Every row comes from one small tree of marks. Brackets hold a mark, then the marks that hang from it, in alphabetical order. Every link used is in the known rows. Which tree was each row made from?
Known rows:
(vukeb (bese (karif lesup))): [-3.01  2.26  0.48  0.99 -3.35  2.46 -0.35 -2.32 -1.35 -0.61  3.85  2.28
  1.04 -0.05  2.68 -3.17  0.17  0.31 -0.88  0.14  2.64]
(karif bese lesup): [-3.80  0.46  0.65  3.62 -3.02  3.48 -1.91 -0.39 -1.33 -0.53  4.00 -1.56
  1.72  0.43  3.96 -3.27 -0.13  0.45 -1.00 -0.81  4.36]
(mene sura): [ 0.83  1.14 -0.04  1.41 -3.12  1.11 -2.23 -2.27 -1.18  0.85  6.42 -0.24
  1.52  1.40  2.60 -2.46 -0.44  1.71  0.67 -1.83  4.30]
(vukeb bese (bules mene (temirep gekem))): [-1.11  0.33  0.00 -4.36 -0.08  0.93 -0.68 -1.67 -2.65 -2.10 -0.09  2.43
  1.69 -2.44  3.93  0.11  1.13  0.35 -1.40 -1.18 -1.96]
(mene (bules (temirep gekem piranan) vukeb) sura): [ 2.20 -0.53  3.42  4.10 -1.79  2.66 -2.54 -0.82  1.17  0.13  3.98 -5.17
  3.50 -3.65 -1.04  0.32 -0.18  2.21  1.11 -1.86  3.32]
(mene (bules (vukeb bese))): [ 1.11  0.56  0.27  2.13 -1.72  2.02 -1.82 -1.59 -0.08 -0.11  0.85 -6.03
  3.00 -1.75  3.17 -2.33 -0.35  1.19 -0.57 -0.11  2.68]
(vukeb (bese karif)): [-1.11  2.73 -1.06 -0.54 -2.46  2.31 -0.69 -3.41 -1.58 -0.12  3.50  3.08
  1.44 -0.63  1.48 -2.11  0.18  0.19 -0.97 -0.13  3.31]
(lopu (lesup karif)): [-2.97  2.35 -0.31 -2.63 -1.35  1.42 -1.34 -3.79 -0.61 -0.07  6.90 -8.58
  1.22  1.60  0.15 -3.78  1.01  0.99 -0.77 -1.69  2.23]
(gekem (temirep piranan)): [-0.23  1.42  1.21  2.77 -1.98  2.59 -5.33 -2.26 -1.93  1.22  6.38 -4.43
  2.12 -0.88  1.45  0.08  1.01  0.09 -1.13 -0.70  4.44]
(vukeb (bese (karif lesup)) (bules mene (temirep piranan))): [-1.16  1.53 -0.01 -0.80 -1.16  1.64 -0.60 -2.64 -1.48 -1.83  1.10  2.56
  1.41 -2.62  2.16 -1.42  1.22  0.09 -0.60 -0.19  0.30]
(lopu lesup): [-4.02  1.33 -0.14  0.16 -1.91  1.27 -1.39 -2.21 -0.82 -0.06  5.92 -3.33
  2.06  2.84  1.50 -2.85  0.67  0.85 -1.13 -1.39  2.61]
(mene (bules vukeb) sura): [ 2.75 -0.01  0.61  3.27 -2.49  1.92 -1.73 -1.62  0.82  0.70  4.01 -6.18
  2.56 -0.60  2.43 -2.86 -1.15  2.73  1.32 -1.41  3.55]
(bules (mene sura) (temirep piranan) (vukeb (bese karif))): [ 3.11  0.24 -0.78 -2.90 -1.79  0.26 -2.98 -2.02 -0.18 -0.31  3.08  1.63
  2.55 -5.18 -2.76 -0.08  1.70  0.31  1.34 -1.22  6.10]
(sura (mene (bules (temirep gekem) vukeb))): [ 2.07 -1.24  0.22 -2.04 -1.30  1.26 -2.11 -0.70 -0.11 -1.26  1.86 -1.14
  3.77 -0.44  0.57 -0.18  0.96  1.80  0.45 -1.16  0.02]
(bules (mene sura) (temirep gekem piranan)): [ 1.72  0.05  0.64 -1.27 -1.79  1.18 -4.47 -1.93 -1.13 -0.21  4.95  2.10
  2.12 -2.39 -0.85  1.05  1.31  1.31  0.28 -2.92  3.51]
(piranan temirep): [ 0.21  0.36 -1.51 -2.16 -1.37  1.42 -3.71 -1.82 -1.25  1.06  3.24 -0.96
  1.47  0.84  1.31 -1.06 -0.18  0.65 -0.94 -0.05  4.97]
(vukeb bese (bules (mene sura) (temirep gekem piranan))): [-0.19  0.48  0.94 -0.65 -0.36  0.48 -1.78 -2.54 -2.45 -0.91  1.60  2.32
  1.72 -4.55  1.82  0.06  0.99  0.48  0.27 -1.87 -0.66]
(bules vukeb): [ 0.42  0.27 -1.21 -1.95 -1.88  1.10 -1.98 -1.60 -0.39 -0.22  4.93 -1.49
  3.25  0.65  0.98 -1.12  0.36  0.66 -1.55 -0.65  4.68]
(vukeb (bese karif) bules): [-2.06  2.80 -1.24 -0.63 -1.01  2.31  1.58 -4.20 -1.88 -0.63  2.27  3.15
  1.42 -0.82  2.94 -2.50 -0.31  0.32 -0.85  0.16 -0.35]
(bules (mene sura) (temirep gekem piranan) (vukeb bese)): [ 1.33 -1.05  0.95 -3.07 -1.16  0.03 -3.89 -1.00 -0.96 -0.70  2.97  1.05
  2.85 -5.91 -1.95  1.21  1.86  0.12  0.42 -2.01  3.76]
(mene (bules (temirep gekem) vukeb) sura): [ 2.14 -1.08  3.23  1.90 -2.08  2.68 -1.37  0.03  1.00 -0.37  3.41 -5.01
  2.92 -2.31  0.97 -0.36 -0.38  2.73  1.13 -1.75  2.39]

Which tree is each row?
[ 1.27  0.42  3.46  4.08 -1.78  3.27 -1.24 -1.70  0.98  0.03  2.71 -2.42
  2.92 -5.97 -1.96 -0.07 -0.11  1.54  1.55 -1.10  2.85]
(mene (bules (temirep gekem piranan) (vukeb (bese karif))) sura)
[ 1.72  0.56  3.58  5.70 -2.24  3.26 -3.13 -1.57  0.26  0.45  3.83 -4.10
  2.48 -2.39  0.61 -0.08 -0.42  2.54  1.21 -2.15  2.60]
(mene (bules (temirep gekem piranan)) sura)
[-0.77  0.93  1.22 -0.68 -0.82  0.86 -0.12 -1.07 -2.56 -1.31  0.39 -0.87
  2.09 -1.02  4.84 -0.71  0.44  0.21 -0.89 -0.09  0.31]
(vukeb bese (bules temirep))
[-2.30  0.92  0.02 -0.76 -2.74  1.79 -0.13 -1.56 -0.31 -0.95  3.91  0.98
  2.30 -1.26  0.86 -2.51  0.45  0.00 -0.99  0.27  3.27]
(bules (vukeb (bese (karif lesup))))
[-0.93 -0.19  2.50 -0.71 -0.99  1.31 -2.83 -0.55 -1.04 -0.94  2.67  0.08
  4.11 -4.78 -2.05  2.09  1.59 -0.74 -1.57 -0.58  3.74]
(bules (temirep gekem piranan) (vukeb bese))
[ 0.62  0.13 -0.35 -3.21 -1.95  0.88 -2.84 -1.12 -0.10 -1.55  2.06  1.04
  2.75 -4.13 -1.52 -0.14  2.15 -0.41 -0.67 -0.35  5.00]
(bules mene (temirep piranan) (vukeb (bese (karif lesup))))
[ 1.54 -0.66  0.93  0.53 -0.99  0.88 -3.22 -1.22 -0.76 -0.94  0.99 -1.46
  4.01 -3.29 -0.56  0.13  1.33  0.79  0.57 -0.76  0.53]
(sura (mene (bules (temirep gekem piranan) (vukeb bese))))
[ 0.55 -0.08  3.11  3.00 -0.91  2.79 -2.80 -0.79  0.17 -0.72  0.77 -4.98
  3.87 -4.95 -0.23  0.90  0.40  0.69 -0.84 -0.53  2.55]
(mene (bules (temirep gekem piranan) (vukeb bese)))
[-0.61  2.37 -3.34 -3.75 -0.65  1.57  0.33 -4.67 -1.93 -1.01  1.29  4.45
  0.96 -1.18  3.25 -2.57  0.37  0.55 -0.81 -0.43 -0.59]
(vukeb (bese karif) (bules mene))
[ 4.10 -1.48 -0.94 -5.14 -2.14 -0.26 -3.20 -0.14 -0.11 -0.68  3.78 -1.21
  2.56 -1.20  0.66 -0.26  1.42  1.48  0.71 -1.98  5.31]
(bules (mene sura) temirep vukeb)
[-1.75  1.60 -1.15 -1.06 -2.11  1.30  0.92 -3.41 -1.60 -1.04  2.84  3.57
 -0.07 -1.32  4.49 -4.37 -0.12  1.20  0.85 -0.92 -1.15]
(vukeb (bese (karif lesup)) (bules (mene sura)))
[ 0.72  0.23  0.25 -1.22 -0.38  1.18 -1.98 -2.78 -1.38 -0.82  3.73  2.00
  2.07 -2.05  1.04  0.41  0.69  1.39  0.04 -2.44  0.06]
(vukeb (bules (mene sura) (temirep gekem piranan)))
[ 1.17  0.00  0.34 -3.36 -1.30  1.17 -2.53 -2.22 -0.21 -0.73  3.67  4.32
  2.61 -6.27 -3.74  1.11  1.71  0.25  0.65 -1.75  3.70]
(bules (mene sura) (temirep gekem piranan) (vukeb (bese karif)))
[ 2.05 -0.23 -1.69 -0.21 -1.66  0.20 -2.46 -1.98 -0.95 -0.42  1.16 -2.35
  3.18 -0.65  2.56 -2.76  0.47  1.17  0.83 -0.34  0.70]
(sura (mene (bules (vukeb bese))))
[ 3.57 -1.02 -0.59 -1.56 -1.70  0.44 -2.70 -0.51 -0.05 -0.91  1.52 -3.33
  3.72  0.49  1.65 -0.99  0.92  1.85  0.94 -0.75  1.91]
(sura (mene (bules temirep vukeb)))
[ 1.64  0.69 -2.30 -0.74 -1.75  1.31 -1.23 -3.02 -0.30 -0.40  1.78  0.35
  2.81 -1.02  0.95 -2.88  0.31  1.31  1.24 -0.06  0.72]
(sura (mene (bules (vukeb (bese karif)))))
[ 2.08  0.71  1.29  0.52 -1.83  2.89 -0.74 -0.83  0.75 -0.82  0.26 -4.30
  2.92 -2.78  1.09 -0.82  0.26  1.36  0.06  0.22  3.43]
(mene (bules temirep (vukeb (bese karif))))
[ 2.80 -0.58 -2.85 -4.06 -2.08 -0.12 -3.05 -2.09 -0.28  0.05  5.19 -0.15
  2.18 -0.54  1.03 -2.07  0.67  1.49  0.41 -2.09  4.58]
(bules (mene sura) vukeb)
[ 1.23 -1.41 -0.70 -6.96 -0.98  1.12 -2.74 -0.43 -0.22 -1.81  2.97  1.32
  3.23 -1.67 -0.49  1.62  1.91  0.79 -1.79 -1.79  2.83]
(bules mene (temirep gekem) vukeb)
